What can hang from each mark:
j_312: j_168 j_438 j_748
j_522: j_168 j_748
j_168: j_522 j_876
j_876: j_48
j_386: j_748
j_438: j_312
j_748: j_312 j_386 j_522

Every row comes from one small tree of marks. Brackets hold a mark, then the marks that hang from it, in the order of their numbers. Every link used is in the known rows. Which tree was each row made from?
Known rows:
[j_522 [j_748 [j_312 j_168 j_438] j_386]]: [ 1.39  1.78  2.25 -1.08 -3.08  1.77  0.56  0.95  0.94 -1.38 -1.92 -0.20
 -0.49 -1.93  1.08 -1.54  1.01 -4.09  2.91 -0.04 -1.40  0.48]
[j_522 [j_168 j_876] [j_748 j_386]]: [ 1.48  0.84 -2.44  0.22  1.08 -0.66 -2.20 -0.66 -0.21  1.23 -1.79  0.47
  1.14 -0.03  1.72 -3.08 -0.89 -0.37 -0.70  0.60  0.06  2.34]
[j_168 [j_522 j_748]]: [ 2.06 -0.75  0.31 -0.73  0.54 -1.47 -2.69 -0.84 -2.89 -1.09 -0.63  1.03
 -2.70  1.60 -1.73 -0.92 -0.97  0.71 -2.74  2.03 -1.98  0.34]
[j_168 [j_522 [j_748 j_312 j_386]] [j_876 j_48]]: [ 1.53 -0.62 -2.13 -0.36 -1.21 -0.36  0.33  2.07 -1.85  1.11 -2.38  0.99
  0.15  3.49  1.18 -1.96  5.23  4.14 -5.34  0.42  1.77  2.77]
[j_312 j_168 j_438 [j_748 j_386 j_522]]: [-2.85 -0.20  6.39 -1.94  0.52  1.77  1.86  0.22  1.66 -0.72  1.29 -0.86
 -0.62 -2.64  1.47  1.88 -0.53 -3.40  5.25 -1.89  0.29  0.36]
[j_748 [j_312 j_438] j_386]: [ 1.61  2.35 -0.98 -1.02 -1.54  0.22  1.97  1.59  0.73  0.90  0.78  0.22
 -0.90 -0.13  2.00  0.48 -1.74 -1.43  1.96 -4.36 -2.91 -1.66]
[j_748 [j_312 j_438] j_386 [j_522 j_168]]: [ 0.95 -0.47  1.06 -3.42 -1.11  0.27  3.42  0.70  2.12  2.14  0.54  2.03
 -0.45 -1.55  0.74  0.45 -2.24 -2.32  3.55 -2.10 -1.72 -0.99]
[j_168 [j_522 [j_748 j_386]]]: [ 1.74 -0.06  1.60 -1.20  0.90 -1.17 -1.42  0.41 -2.23 -1.05 -1.29  1.61
 -3.55  1.43 -0.49 -1.79  0.13  0.34 -2.03  0.57 -0.86  1.62]
[j_748 [j_312 [j_168 j_876]] j_522]: [-0.60 -0.27  0.66  1.46  1.21  2.16  0.85  0.03 -0.81 -1.40 -0.82  0.47
  0.40 -1.12 -2.14  0.88  0.26  0.90  1.77  2.73  0.26  0.71]
[j_438 [j_312 j_748]]: [-1.42  1.50 -1.02  0.02  0.34 -2.36 -2.91 -0.92  2.30 -0.80  2.27 -1.34
 -0.31  0.34  1.70  2.02 -3.96 -0.53 -0.61 -2.94 -1.01 -3.72]
[j_438 j_312]: [ 0.46  1.61 -2.44  0.55  1.04 -1.40 -2.69 -1.69  1.30 -0.21  1.30 -0.16
 -1.18  1.47  0.16  1.70 -4.58  0.83 -0.61 -1.97 -2.42 -2.79]
[j_312 [j_748 j_522]]: [-1.83 -0.75  2.68 -1.91  1.68 -0.72 -0.43  0.17 -0.25 -0.58  1.33 -0.20
 -0.51 -0.96  0.66  2.61 -2.87 -0.06  1.60 -0.68 -1.46 -0.78]
[j_168 [j_522 j_748] [j_876 j_48]]: [ 1.02 -1.54 -2.89  0.43  0.58 -0.73 -2.22 -0.50 -3.05  1.37 -0.98  0.19
  0.95  4.07  0.25 -0.62  2.70  5.05 -5.99  2.16  0.59  2.64]
[j_522 j_168 [j_748 j_312 j_386]]: [ 2.38  1.29 -1.20 -1.39 -2.27 -1.27 -0.90  0.68  0.55 -0.28 -2.28  1.62
 -0.28 -1.35  0.92 -2.77 -1.27 -1.82  0.28  0.72 -1.62  0.10]
[j_386 [j_748 [j_312 [j_168 j_876]] j_522]]: [-0.98 -2.10  1.45 -0.05  1.34  0.82  2.00  1.31 -0.29 -1.00 -0.94 -0.97
  0.73 -1.81 -3.46  0.50  1.70 -0.40  1.03  2.99  1.23  0.10]
[j_438 [j_312 [j_748 j_386]]]: [-1.70  2.13  0.34 -0.46  0.72 -1.96 -1.50  0.03  2.85 -0.51  1.49 -0.89
 -1.18  0.22  2.81  1.24 -2.92 -0.85  0.31 -4.46  0.13 -2.42]
[j_438 [j_312 [j_748 j_386 j_522]]]: [-2.38  0.36  3.24 -2.88  1.78 -1.10 -0.13  0.85  3.14  0.25  1.13  0.08
 -1.46 -0.25  2.17  2.13 -2.17 -1.15  1.61 -3.23  0.83 -1.28]
[j_748 j_312 j_386 [j_522 j_168]]: [ 0.93 -0.16  0.96 -2.09  0.17 -0.27  2.17  0.53  1.06  0.61 -0.62  2.69
 -1.43 -1.48 -0.34  0.04 -2.36 -0.70  2.38 -0.15 -1.07 -0.29]
[j_168 j_522 [j_876 j_48]]: [ 0.44 -0.92 -4.00  2.33  1.66 -0.81 -0.86 -1.32 -3.01  1.22  0.84  0.08
  0.48  4.51 -0.52  1.13  1.01  6.91 -5.23  0.41  0.17  1.24]
[j_522 [j_748 j_312 j_386]]: [ 2.39  1.85 -0.05 -1.66 -1.56 -0.49 -0.35  2.28 -0.43 -0.88 -2.24  0.55
 -1.08 -0.58  1.41 -1.64  0.19 -1.35  0.01 -0.45 -2.14  0.52]
[j_386 [j_748 [j_312 j_438] [j_522 j_168]]]: [ 0.69 -2.87  0.74 -4.30 -1.35 -1.34  3.51  0.98  1.81  2.13  1.59  0.36
  0.96 -2.35 -1.65  1.08 -2.00 -2.98  2.29 -0.24 -1.73 -3.02]

Write each row's tree:
[-2.67 -0.30  0.90  3.14  0.84  0.00  0.09 -0.70 -1.17 -1.00  0.13 -1.26
  0.10  2.18  0.66  0.55  3.62  4.14 -2.80  0.12  4.04  2.56] => [j_312 [j_168 j_522 [j_876 j_48]] [j_748 j_386]]
[-0.58 -1.86  3.40 -1.68  0.04  0.46  2.33  1.17 -0.04 -2.32 -0.72 -0.42
 -0.84 -2.58 -3.87  1.53  0.19 -1.55  2.30  2.90 -0.41 -0.96] => [j_386 [j_748 [j_312 j_168] j_522]]
[ 0.29 -2.73 -1.78 -1.66  1.08 -1.55  2.24  0.96  0.43  1.76 -0.03  0.65
  1.74 -1.44 -2.42 -0.07 -0.42 -0.13 -0.31  1.82  0.69 -1.15] => [j_386 [j_748 j_312 [j_522 [j_168 j_876]]]]
[ 2.48  0.99 -0.92 -2.71 -3.35 -0.58  0.39  0.72  1.74  1.41 -1.00  1.07
  0.74 -1.59  2.02 -2.37 -1.20 -3.65  1.47 -1.38 -2.21 -0.70] => [j_522 j_168 [j_748 [j_312 j_438] j_386]]
[ 0.69 -1.47 -2.20 -1.36 -0.12  0.70  1.91 -0.10  1.14  3.13  1.44  1.54
  2.30 -1.01  0.04  0.35 -1.77 -0.83  1.36 -0.38 -0.99 -1.33] => [j_748 [j_312 j_438] [j_522 [j_168 j_876]]]
[ 0.40 -0.77 -0.78 -1.73  0.32  0.95  3.26  1.02  1.98  3.38  0.60  1.71
  1.23 -0.85  1.24 -0.32 -0.72 -1.10  2.38 -2.03 -0.04  0.09] => [j_748 [j_312 j_438] j_386 [j_522 [j_168 j_876]]]
[ 0.94  1.89 -0.09  1.56 -0.75  1.63 -0.85  1.08 -0.41 -1.79 -3.31 -0.17
  0.55 -1.07  0.30 -2.70  2.45 -1.05  0.53  1.73  0.90  2.42] => [j_522 [j_748 [j_312 [j_168 j_876]] j_386]]
[ 0.55  0.68 -0.04  2.43 -0.57  1.30  2.11  0.14 -0.65 -0.17  0.56  0.53
 -1.36  0.52 -1.54 -0.85  2.20 -0.23  0.21 -0.67  1.33  0.27] => [j_748 [j_312 [j_168 j_522 j_876] j_438] j_386]
[ 0.11 -0.71 -2.45  2.44 -2.17  1.28  1.55 -0.95 -1.23  0.84  0.79 -0.37
  1.43  2.43 -1.26  0.87  3.33  3.07 -2.36  0.85  1.10  0.05] => [j_748 [j_312 [j_168 j_522 [j_876 j_48]] j_438]]
[ 1.18  1.99  1.99  0.11 -1.90  0.91 -0.71  0.96 -0.40 -2.88 -3.14  0.05
 -1.19 -1.77 -0.06 -1.88  0.94 -2.40  1.93  1.91 -0.84  1.45] => [j_522 [j_748 [j_312 j_168] j_386]]
[-0.45 -1.14 -1.20  1.48 -0.19 -0.10 -3.43 -2.26 -0.04 -0.24 -1.18 -0.41
  0.77  3.59 -0.98 -0.54  2.89  3.30 -5.11  3.45  3.14  1.55] => [j_438 [j_312 [j_168 [j_522 j_748] [j_876 j_48]]]]
[-2.33 -0.17 -0.16  3.00  1.46 -1.22 -3.00 -2.47  0.71 -1.60  1.86 -1.01
 -0.92  1.18 -1.85  0.71 -0.03  0.54 -2.16  0.58  3.22 -1.97] => [j_438 [j_312 [j_168 j_522 j_876] j_748]]
[ 1.05  0.76 -1.00  0.79 -2.20  1.85 -0.96  0.19  0.01 -0.13 -1.39 -1.15
  2.24 -1.39  0.13 -1.49  1.28 -2.37  0.96  1.47 -0.80  0.16] => [j_522 [j_748 [j_312 [j_168 j_876] j_438]]]
[-1.79 -1.86 -0.36 -1.63  1.12 -0.47  0.54 -0.93  1.61  2.92  2.77 -0.23
  2.85 -1.46  1.76  1.19 -2.36 -1.30  1.73 -1.66  0.19 -1.07] => [j_312 j_438 [j_748 [j_522 [j_168 j_876]]]]
[ 1.04  1.19 -1.37  1.84 -1.09  1.20 -2.04  0.23 -1.05 -1.92 -2.57 -0.64
  1.34 -1.12 -1.10 -1.98  1.46 -0.68 -0.38  3.41 -0.28  1.09] => [j_522 [j_748 [j_312 [j_168 j_876]]]]
[-0.36  0.06 -1.36  3.56  2.08 -0.19 -2.81 -3.02 -0.16 -1.25  1.08 -0.02
 -1.85  2.20 -3.28  0.38 -0.79  1.76 -2.22  1.61  1.85 -1.01] => [j_438 [j_312 [j_168 j_522 j_876]]]
[-1.77 -1.16  2.79 -3.16  0.76  0.05  0.82  0.29  0.83  1.08  2.73 -0.47
  0.17 -1.30  1.87  3.08 -2.60 -1.73  2.85 -2.86 -2.21 -1.68] => [j_312 j_438 [j_748 j_522]]
[-1.93 -1.06  1.05 -1.91  1.56 -0.11  1.58  0.08  2.14  3.08  2.02  0.05
  1.97 -1.43  3.16  0.24 -1.20 -1.60  2.52 -2.98  1.32  0.35] => [j_312 j_438 [j_748 j_386 [j_522 [j_168 j_876]]]]
[-0.94  1.96  1.08 -1.27 -0.10 -0.76  0.47  0.69  1.08  0.70  2.21 -1.46
 -0.16 -0.74  3.67  1.29 -2.26 -2.05  2.21 -5.26 -1.69 -1.33] => [j_312 j_438 [j_748 j_386]]
[-0.59 -0.67 -1.78  4.20  1.00  0.63 -0.98 -2.69 -2.89 -0.81  0.11 -0.35
 -0.02  3.14 -2.15  0.94  2.02  5.64 -3.47  2.84  1.57  1.98] => [j_312 [j_168 j_522 [j_876 j_48]]]
[-2.89  1.15 -0.18  3.11  0.28  0.76 -0.28 -0.56 -0.01 -0.87 -0.27 -2.48
  2.46  0.67  2.80  0.72  2.44  3.09 -0.48 -1.15  2.73  2.49] => [j_312 [j_168 [j_876 j_48]] [j_748 j_386]]
[-0.05 -0.24 -1.48  1.14 -0.98  0.41  1.89  0.78  0.44  0.15  0.80 -2.44
  2.01 -1.70 -1.54  0.06  1.09 -2.13  1.07  0.07 -0.06 -1.71] => [j_386 [j_748 [j_312 [j_168 j_876] j_438]]]
[-0.40  0.63  3.98 -0.47  0.34  2.14  2.04  0.83  0.14 -2.32 -1.45  1.20
 -2.33 -1.89 -1.45  0.89 -0.16 -0.91  3.86  1.12 -0.42  1.06] => [j_748 [j_312 j_168] j_386 j_522]
[ 1.67 -0.85 -1.83  0.78  1.65 -0.91 -2.95 -0.59 -2.99 -0.01 -0.73  0.56
 -0.95  2.30 -1.18 -1.74  0.80  1.82 -4.04  2.34 -0.41  1.52] => [j_168 [j_522 j_748] j_876]
[-2.39 -1.20 -0.41  3.53  0.40 -0.41 -1.22 -1.85 -2.02 -1.18  0.79 -1.53
  1.10  1.98 -0.62  1.16  2.51  4.58 -3.36  1.42  3.15  1.12] => [j_312 [j_168 j_522 [j_876 j_48]] j_748]
[-1.41  0.49  4.28  0.47 -0.40 -0.18  0.65 -0.89 -0.15 -1.74  2.02 -0.59
 -2.42 -0.69 -0.14  0.66  0.23 -2.22  1.90 -1.94  0.77 -0.54] => [j_312 [j_168 j_522] j_438 [j_748 j_386]]
[ 2.32 -0.61 -2.55  0.47 -0.16 -1.20 -1.64  0.94 -2.53 -0.02 -1.39  1.06
 -0.64  1.65 -1.46 -2.00  2.10  1.31 -3.99  2.25  0.09  0.24] => [j_168 [j_522 [j_748 j_312]] j_876]
[ 0.36  1.31 -2.21  2.70 -0.90  1.87  0.43 -0.66 -0.03  0.04  0.68 -1.23
  1.64 -0.74 -0.53  0.11 -0.28 -0.62  1.66 -0.11 -1.29 -1.11] => [j_748 [j_312 [j_168 j_876] j_438]]
